Every row comes from one small tree of marks. Brackets hold a mark, then the marks that hang from it, in alphabetical order. Every link used is in the known rows. Which tree was each row made from?
Known rows
{lubok {sedoz {bigem lugu}}}: [ 0.34  0.18  0.09  0.07  0.31  0.38 -0.34 -0.06 -0.44  0.15  0.02  0.12
  0.20  0.06 -0.07 -0.14  0.19  0.18]
{bigem betapo {sedoz {lubok tema}} sufaz}: [-0.45  0.27 -0.46 -0.60 -0.09  0.44 -0.70  0.18 -0.29 -0.15 -0.35  0.07
  0.22  0.39 -0.50  0.18  0.39  0.29]
{betapo {bigem lugu sedoz}}: [-0.04  0.47 -0.28 -0.36 -0.40  0.25 -0.12 -0.15  0.12  0.13  0.23  0.18
  0.41 -0.28 -0.12 -0.20  0.14  0.14]
{sufaz bigem}: [ 0.04 -0.03 -0.04 -0.07  0.17  0.02 -0.16 -0.15  0.03  0.09  0.20  0.18
 -0.15 -0.25 -0.25  0.34  0.21 -0.09]
{rizepom {sufaz {bigem betapo lugu {sedoz lubok}}}}: [-0.25  0.07 -0.21 -0.29  0.35  0.30 -0.30  0.04  0.25  0.24 -0.02  0.11
  0.29 -0.25 -0.32  0.41  0.25  0.15]
{sufaz {bigem betapo lugu sedoz}}: [-0.13  0.23 -0.28 -0.48  0.05  0.47 -0.32  0.00 -0.10  0.33  0.15  0.37
  0.07 -0.09 -0.40  0.44  0.55  0.15]
{sufaz {bigem betapo lugu {sedoz lubok}}}: [-0.19  0.22 -0.34 -0.64  0.04  0.51 -0.32  0.03 -0.12  0.24  0.12  0.22
  0.02 -0.01 -0.45  0.42  0.54  0.23]
{tema {lubok {sedoz {bigem betapo lugu}}}}: [ 0.36  0.13 -0.01 -0.24  0.42  0.63 -0.17 -0.11 -0.42  0.08  0.29  0.10
  0.04 -0.03 -0.11 -0.16  0.06  0.34]
{sedoz bigem {lubok tema}}: [-0.03  0.06 -0.13 -0.26  0.48  0.26 -0.27 -0.18 -0.31 -0.36 -0.26 -0.16
  0.15  0.08 -0.11 -0.15  0.21 -0.02]
{sedoz {bigem betapo sufaz} {lubok tema}}: [-0.22  0.13 -0.36 -0.34  0.46  0.50 -0.57 -0.13 -0.45 -0.45 -0.38  0.02
  0.09  0.25 -0.26  0.10  0.36  0.14]
{rizepom {sufaz {bigem betapo lugu {sedoz {lubok tema}}}}}: [-0.24  0.10 -0.16 -0.29  0.41  0.24 -0.34 -0.02  0.24  0.17 -0.08  0.15
  0.34 -0.28 -0.39  0.37  0.26  0.07]
{rizepom {sufaz bigem}}: [-0.08 -0.11  0.00  0.11  0.44 -0.05 -0.19 -0.08  0.36  0.14  0.02  0.08
  0.18 -0.42 -0.18  0.36  0.03 -0.07]
{bigem betapo lugu sufaz}: [-0.32  0.25 -0.44 -0.36 -0.14  0.65 -0.26  0.08 -0.21  0.02 -0.09  0.33
 -0.05  0.40 -0.37  0.33  0.40  0.33]
{lubok {sedoz {bigem betapo lugu}} tema}: [ 0.32  0.36  0.15  0.05  0.55  0.31 -0.56 -0.22 -0.55 -0.09 -0.18  0.33
  0.38  0.00 -0.25 -0.16  0.26  0.01]
{betapo {bigem lugu {sedoz {lubok tema}} sufaz}}: [-0.22  0.48 -0.42 -0.55 -0.43  0.32 -0.34 -0.17  0.05 -0.10  0.08  0.10
  0.37 -0.07 -0.43 -0.17  0.23  0.18]
{lubok {sedoz bigem} tema}: [ 0.38  0.23  0.27  0.21  0.56  0.06 -0.56 -0.25 -0.48 -0.15 -0.18  0.19
  0.36 -0.08 -0.20 -0.27  0.12 -0.11]

Write each row's tree
[ 0.41  0.04  0.07 -0.13  0.44  0.45 -0.16 -0.13 -0.37  0.03  0.29  0.01
  0.04 -0.10 -0.06 -0.24 -0.05  0.26] | {tema {lubok {sedoz bigem}}}
[ 0.29  0.24  0.03  0.05  0.35  0.48 -0.43 -0.04 -0.50  0.13 -0.01  0.23
  0.20  0.08 -0.04 -0.04  0.24  0.25] | {lubok {sedoz {bigem betapo lugu}}}
[-0.17  0.16 -0.13 -0.50 -0.06  0.10 -0.27  0.11 -0.08 -0.02 -0.18 -0.18
  0.30  0.14 -0.28 -0.16  0.18  0.07] | {bigem {sedoz {lubok tema}}}
[-0.25  0.24 -0.44 -0.52  0.38  0.71 -0.45 -0.13 -0.46 -0.35 -0.33  0.07
  0.11  0.34 -0.37  0.09  0.50  0.21] | {sedoz {bigem betapo lugu sufaz} {lubok tema}}
[ 0.30  0.13 -0.08 -0.26  0.38  0.67 -0.26 -0.11 -0.45  0.04  0.26  0.11
  0.01  0.04 -0.20 -0.12  0.09  0.37] | {tema {lubok {sedoz {bigem betapo lugu sufaz}}}}
[-0.49  0.41 -0.58 -0.86 -0.20  0.74 -0.54  0.19 -0.29  0.00 -0.27  0.15
  0.25  0.53 -0.66  0.18  0.58  0.41] | {bigem betapo lugu {sedoz {lubok tema}} sufaz}
[-0.27  0.15 -0.53 -0.52  0.23  0.83 -0.35  0.00 -0.43 -0.19 -0.21  0.00
 -0.01  0.40 -0.22  0.18  0.48  0.38] | {sedoz {bigem betapo lugu sufaz} lubok}
[-0.33  0.36 -0.44 -0.82 -0.19  0.71 -0.22  0.25 -0.21  0.23 -0.10  0.07
  0.24  0.34 -0.28  0.11  0.46  0.45] | {bigem betapo lugu {sedoz lubok}}
[-0.18  0.26 -0.30 -0.64  0.11  0.46 -0.37 -0.03 -0.13  0.16  0.07  0.25
  0.08 -0.04 -0.52  0.37  0.55  0.15] | {sufaz {bigem betapo lugu {sedoz {lubok tema}}}}
[-0.18  0.39 -0.34 -0.36 -0.34  0.10 -0.46 -0.17  0.05 -0.22  0.02  0.05
  0.35 -0.16 -0.33 -0.16  0.09  0.10] | {betapo {bigem {sedoz {lubok tema}} sufaz}}
[-0.08  0.36 -0.23 -0.34 -0.33  0.09 -0.24 -0.13  0.11 -0.07  0.14 -0.01
  0.34 -0.29 -0.07 -0.22  0.01  0.13] | {betapo {bigem {sedoz lubok}}}
[ 0.31  0.08 -0.04 -0.16  0.43  0.57 -0.31 -0.11 -0.44 -0.02  0.23  0.09
  0.01 -0.01 -0.15 -0.12  0.03  0.33] | {tema {lubok {sedoz {bigem betapo sufaz}}}}
[-0.14  0.19 -0.43 -0.21  0.26  0.74 -0.36 -0.05 -0.38  0.02 -0.14  0.28
  0.09  0.24 -0.12  0.22  0.49  0.24] | {sedoz {bigem betapo lugu sufaz}}
[-0.41  0.37 -0.57 -0.65 -0.28  0.77 -0.47  0.24 -0.25  0.25 -0.14  0.29
  0.23  0.45 -0.48  0.27  0.58  0.43] | {bigem betapo lugu sedoz sufaz}
[-0.50  0.35 -0.64 -0.86 -0.30  0.83 -0.47  0.27 -0.27  0.12 -0.19  0.10
  0.16  0.57 -0.55  0.24  0.57  0.52] | {bigem betapo lugu {sedoz lubok} sufaz}
[-0.16  0.47 -0.41 -0.40 -0.48  0.33 -0.30 -0.13  0.08  0.06  0.16  0.21
  0.36 -0.12 -0.31 -0.11  0.23  0.20] | {betapo {bigem lugu sedoz sufaz}}
[-0.12  0.14 -0.25 -0.61 -0.02  0.35 -0.19  0.00 -0.02  0.26  0.18  0.07
  0.02 -0.04 -0.48  0.27  0.47  0.13] | {sufaz {bigem lugu {sedoz lubok}}}
[-0.23  0.44 -0.47 -0.55 -0.49  0.38 -0.30 -0.11  0.06 -0.03  0.13  0.07
  0.31 -0.04 -0.36 -0.13  0.21  0.26] | {betapo {bigem lugu {sedoz lubok} sufaz}}
